Each row was made from one path, in order. Every step used is in the known rows, and no mark comes twice. Write each row's path.
Known rows:
feli kisure tanibug funon vuru kupos: [15.5, -13.4, 19.9, 41.9, -75.8, 1.2, 12.3, 55.0, -14.0, 20.4, -14.1, -17.2, 3.1, -33.8, -29.5, -7.9, 27.5, 33.4, 24.7, -12.0, 36.3, -4.8, -10.2]
tanibug kisure feli: [-24.1, -17.6, 13.1, 36.1, 16.8, -2.2, 6.4, -52.7, 34.9, -39.2, -14.7, -28.0, 30.2, -7.7, -7.0, -14.8, -0.1, 36.9, 6.5, -9.3, 15.3, -44.3, -5.5]
kupos tanibug: [24.4, -0.7, -35.8, 40.7, 21.5, -14.5, -4.5, 9.0, -16.8, -25.7, -17.4, 6.4, 2.5, -21.9, -10.3, -0.2, -0.1, 30.3, 8.4, -23.9, -31.8, -14.4, 19.5]
vuru kupos: [2.0, 11.7, -0.1, 23.5, -11.8, -9.6, 24.9, 14.0, -12.2, -18.0, -31.7, -18.3, 6.0, -1.3, -33.7, 2.7, -17.9, 34.2, -20.2, -38.7, 2.9, -36.6, 7.9]
vuru kisure: [2.3, -4.7, -6.4, 22.7, 18.2, -6.4, -11.0, -5.6, 10.6, -13.3, -24.3, 7.5, 38.0, -1.7, -42.4, -0.2, 1.8, 49.5, -3.7, -21.8, -7.5, -32.5, 19.1]
kupos tanibug funon vuru kisure feli: [40.5, -44.6, -1.0, 42.3, -7.7, 0.1, -15.0, -2.8, 13.2, -27.1, 1.6, 11.4, 59.8, -69.6, -12.8, -4.6, 33.8, 30.8, 18.4, 8.5, -3.3, -6.9, 9.0]
vuru kupos tanibug funon: [28.7, -4.7, 2.2, 34.9, -0.7, -5.7, 7.7, 25.2, -21.8, -7.1, -16.2, -9.0, 28.1, -35.1, -9.3, 6.5, 0.3, 26.4, 5.0, -6.7, -7.0, -2.6, 14.2]
sunul bofa vuru kupos tanibug funon: [22.3, 9.1, 1.8, 34.6, 6.5, 9.1, -10.2, 12.2, -42.4, 3.9, -28.8, -3.7, 34.4, -35.6, -11.1, -18.1, 20.2, 23.8, -14.3, -13.1, -36.5, 28.8, 34.2]
vuru funon: [-12.4, -23.5, 3.2, 49.4, 19.1, -2.5, -4.7, -5.5, -11.3, -33.5, -15.4, 9.5, 9.4, 0.0, -34.8, 10.9, -22.8, 25.1, -11.2, -21.4, -6.8, -57.6, 24.3]
funon vuru: [2.6, -18.1, -27.1, 48.0, -22.9, 1.0, -3.1, 14.9, -10.0, -12.5, -26.9, 8.8, 5.7, -11.6, -21.7, -10.7, 11.9, 33.1, -14.9, -37.9, -11.5, -48.7, 8.6]
tanibug funon vuru: [-3.1, -38.0, -11.7, 54.4, -27.8, 9.3, -29.2, 19.6, -5.2, 10.2, -23.4, 10.8, 23.2, -24.7, -6.1, -14.6, 21.9, 31.6, -2.0, -12.4, -3.0, -43.5, 6.3]
bofa vuru kisure tanibug: [14.1, -4.5, 19.8, 31.3, 7.2, 7.6, -9.5, -4.7, -25.2, 20.8, -9.3, 15.3, 44.9, -26.8, -40.0, -29.7, 30.6, 47.0, -6.8, -25.8, -16.0, 5.6, 30.6]
sunul bofa tanibug: [0.1, 7.4, -33.4, 23.5, 13.6, 0.0, -19.8, -10.1, -11.8, -7.0, -46.3, 16.8, -16.9, 1.6, -42.1, 7.0, 19.3, 24.5, -7.6, -48.6, -59.2, -5.0, 27.0]
feli kisure tanibug funon: [1.7, -17.7, 4.5, 53.1, -27.1, -6.3, -27.0, 30.7, 2.4, 24.4, -11.2, -13.6, -2.6, -20.8, -19.2, -7.6, 18.3, 49.0, 50.1, 0.9, 15.5, -3.6, -1.9]
vuru kisure feli: [9.4, -16.1, 5.5, 23.4, 15.1, -11.9, -0.3, -27.2, 26.9, -43.9, -17.7, -9.8, 36.4, -18.9, -40.7, 0.6, -7.3, 48.0, 4.5, -16.9, 6.6, -26.2, 6.8]
sunul bofa tanibug funon: [-3.4, -11.4, -17.7, 32.8, 8.5, 8.0, -44.5, -3.3, -1.1, 13.2, -42.2, 16.5, 2.5, -10.8, -25.8, 6.3, 32.3, 24.1, 6.5, -26.9, -50.7, 1.5, 23.9]
funon vuru kupos: [10.4, -0.9, -5.8, 28.0, -39.5, 2.5, 31.5, 27.1, -19.8, -15.3, -30.2, -9.1, 7.6, -14.0, -34.0, -4.8, 0.2, 26.9, -29.5, -41.2, 4.9, -43.3, 1.6]
bofa vuru kisure feli: [12.9, -24.5, 15.9, 29.0, 23.8, 2.9, -18.9, -38.3, 5.8, -23.8, -24.3, 2.7, 52.3, -15.8, -36.4, -27.2, 6.5, 46.7, -23.6, -16.3, 5.7, -20.4, 24.9]
kupos tanibug bofa vuru funon: [3.3, -38.6, -13.3, 49.0, 41.3, 16.1, -12.1, 8.5, -63.1, -0.5, 2.9, 32.8, 29.5, -24.0, -9.6, 2.8, -25.1, -11.1, -28.2, 5.0, -11.6, -16.0, 42.7]

Which path is each row?
[-6.5, -25.7, -9.1, 19.7, 27.0, 17.1, -19.7, -2.6, -27.1, 31.5, -19.1, 26.0, 55.2, -5.6, -29.5, -13.8, -3.7, 22.9, -32.7, -3.1, 7.0, -17.0, 31.0] -> tanibug bofa vuru kisure
[-4.4, -11.5, -8.3, 22.0, -2.2, -0.7, 17.4, 25.6, -24.1, 33.3, 6.4, 6.5, 29.7, -33.4, -35.5, 15.0, -4.1, 25.1, 19.8, -5.1, 7.3, 3.1, 0.8] -> vuru kisure tanibug bofa
[33.8, -7.7, 13.2, 37.4, 7.8, 9.0, -13.0, 14.8, -40.3, 12.3, -18.4, 1.1, 45.7, -32.1, -2.8, -23.2, 12.6, 23.4, -19.7, -7.1, -11.6, 4.7, 33.0] -> bofa vuru kupos tanibug funon
[7.7, 15.6, 8.1, 15.0, 15.8, -3.4, 39.0, -13.9, -1.8, -25.8, -9.4, -17.9, 37.5, -14.9, -8.4, -5.9, 2.4, 25.6, -3.5, -15.4, -4.5, -14.6, 13.5] -> vuru kupos tanibug kisure
[-13.4, -11.0, -25.4, 38.9, -20.9, -4.8, 4.9, 44.4, -22.3, 28.2, -7.0, -11.7, -22.2, -13.2, -27.8, 11.2, -16.1, 23.6, 35.2, -2.4, 25.7, -0.4, -10.2] -> feli kisure tanibug bofa
[-16.3, -13.5, 2.5, 19.9, 29.2, 11.5, -15.0, -39.9, 15.1, 3.7, -26.4, 11.6, 23.6, 13.2, -21.8, -11.0, 28.0, 24.8, -10.0, -32.0, -22.3, -35.2, 23.2] -> bofa tanibug kisure
[-5.9, -18.1, -13.7, 40.2, -13.3, 9.8, -13.9, 32.6, -43.9, 47.0, -11.6, 1.1, -6.7, -10.5, -20.7, -18.8, -0.5, 20.2, 7.1, -2.5, 21.5, 5.3, 10.2] -> feli kisure tanibug bofa vuru
[14.8, -0.8, 33.4, 22.9, 24.4, 4.2, 29.4, -46.9, -6.8, -38.0, -12.6, -25.6, 52.3, -29.4, -4.2, -31.3, 8.4, 20.5, -25.8, -11.7, 8.5, -3.1, 16.4] -> bofa vuru kupos tanibug kisure feli
[19.6, -21.2, -21.4, 49.5, 17.4, -3.1, -26.5, 15.8, -9.1, -1.0, -8.3, 7.4, 23.9, -34.3, 3.3, -0.9, 10.3, 33.7, 21.0, -0.3, -25.8, -9.4, 18.2] -> kupos tanibug funon
[23.7, -33.4, -12.2, 22.9, 36.9, 5.6, -8.7, -14.1, -26.8, -9.0, 1.3, 13.1, 56.1, -46.5, -17.3, -7.7, -9.6, 13.8, -14.2, 9.9, 1.0, 11.5, 24.5] -> kupos tanibug bofa vuru kisure feli
[11.0, -49.0, 11.9, 39.7, -19.6, 5.1, -21.1, -7.5, 25.0, -19.0, -12.9, 2.6, 57.6, -45.5, -26.1, -8.7, 24.9, 41.5, 7.7, 1.3, 20.7, -32.3, 0.2] -> tanibug funon vuru kisure feli
[11.1, 10.8, 22.8, 22.2, 27.9, 12.0, 18.4, -26.3, -21.2, -8.7, -18.1, -9.0, 53.9, -11.9, -3.2, -35.3, 14.6, 21.5, -31.1, -16.4, -6.6, -5.2, 32.4] -> bofa vuru kupos tanibug kisure
[2.4, -3.0, 18.4, 37.5, 0.7, 15.5, -32.6, -2.0, -23.1, 38.4, -13.1, 10.9, 53.8, -41.2, -31.6, -28.3, 52.1, 49.3, 11.1, -6.2, -29.4, 35.5, 29.4] -> sunul bofa vuru kisure tanibug funon
[0.4, -3.3, 12.5, 27.7, -20.6, 14.0, 37.5, 33.9, -72.6, 42.7, -8.4, -8.4, 17.3, -29.8, -23.5, -8.4, -11.3, 7.1, -24.7, -20.6, 14.0, 7.0, 9.0] -> kisure tanibug bofa vuru kupos
[1.5, 31.2, 6.8, 19.6, 23.1, 9.9, 20.1, -29.4, -24.4, -17.1, -28.8, -12.3, 42.6, -14.5, -9.8, -32.4, 24.4, 22.6, -26.7, -20.0, -31.2, 17.7, 33.6] -> sunul bofa vuru kupos tanibug kisure
[37.6, 11.3, -2.4, 25.7, 17.0, 2.7, 11.5, 9.2, -48.2, -12.6, -24.9, -0.1, 23.6, -20.5, -17.5, -20.6, -1.6, 24.0, -33.1, -30.3, -23.3, 0.8, 35.8] -> bofa vuru kupos tanibug
[25.4, -34.0, -26.9, 59.4, -13.5, 3.8, -23.5, 29.0, -18.6, 0.7, -10.2, 20.0, 26.7, -50.6, 4.7, -10.6, 30.7, 22.9, 7.8, -8.9, -23.3, -15.4, 16.6] -> kupos tanibug funon vuru
[4.4, 2.6, -10.5, 43.0, -21.5, -15.2, -4.4, 26.0, -2.4, 3.0, -15.6, -16.9, -22.3, -8.4, -36.3, -6.3, 4.6, 46.9, 36.7, -23.0, 6.5, -10.7, -1.7] -> feli kisure tanibug
[11.7, 5.2, 4.6, 26.0, -14.6, 4.2, 42.3, -4.1, -11.3, -25.7, -10.2, -8.1, 36.9, -30.7, -7.5, -14.6, 23.7, 15.0, -13.5, -19.3, 0.6, -19.8, 11.8] -> funon vuru kupos tanibug kisure
[12.2, -23.8, 33.4, 41.3, 3.7, 16.0, -35.5, 2.0, -19.4, 46.4, -5.0, 18.3, 65.1, -37.7, -25.8, -30.7, 44.2, 46.6, 9.0, -2.5, -5.5, 12.0, 30.8] -> bofa vuru kisure tanibug funon
[-16.3, -35.5, 15.9, 56.4, 10.4, 18.5, 0.7, 14.8, -67.3, 28.4, 7.3, 21.1, 21.1, -27.1, -23.3, -1.7, -15.7, 0.3, -15.3, -5.5, 4.4, -13.7, 24.0] -> kisure tanibug bofa vuru funon
[10.4, -21.6, -36.1, 40.0, 30.9, 11.5, -14.4, 15.5, -54.4, 20.4, -11.1, 20.7, 21.6, -23.3, 2.9, -12.2, -10.0, 4.0, -20.0, -4.2, -20.2, 0.9, 27.9] -> kupos tanibug bofa vuru
[-1.7, -17.9, 8.2, 57.9, -12.8, -2.2, -13.7, 23.3, -15.1, 29.8, -2.7, -3.5, 13.3, -34.9, -11.6, -3.4, 21.2, 40.2, 33.7, -14.0, -8.1, -8.9, 2.1] -> kisure tanibug funon
[5.2, -29.9, -1.0, 65.6, -45.4, 7.2, -10.1, 35.1, -24.4, 29.8, -3.1, 5.0, 16.0, -52.4, -9.9, -11.4, 38.8, 31.9, 24.6, -18.6, -8.2, -14.5, -1.6] -> kisure tanibug funon vuru
[-7.5, -9.8, -0.5, 23.5, -1.7, 16.7, 14.6, 20.7, -48.9, 25.8, -24.5, -3.2, 25.2, -0.9, -19.2, -10.4, -28.1, 7.0, -49.3, -16.6, 17.9, -18.5, 15.3] -> tanibug bofa vuru kupos
[38.8, 3.4, -20.2, 30.5, -27.7, -6.0, 34.2, 31.9, -35.2, -28.9, -15.0, -0.4, 7.5, -40.1, -20.4, 0.1, 6.1, 18.7, -18.4, -36.6, -16.4, -15.0, 11.5] -> funon vuru kupos tanibug
[8.6, -22.0, 10.0, 38.0, -45.4, 8.7, 7.9, 31.4, -14.2, 6.4, -26.6, -6.9, 26.8, -25.8, -18.3, -6.2, 16.4, 29.0, -16.9, -18.9, 15.0, -38.7, 1.5] -> tanibug funon vuru kupos
[11.9, -14.4, 21.6, 47.9, -64.0, 6.5, 26.9, 46.0, -35.5, 23.6, -6.1, -9.8, 18.4, -52.8, -20.0, -3.9, 31.5, 27.7, 8.1, -21.7, 12.3, -9.2, -6.6] -> kisure tanibug funon vuru kupos
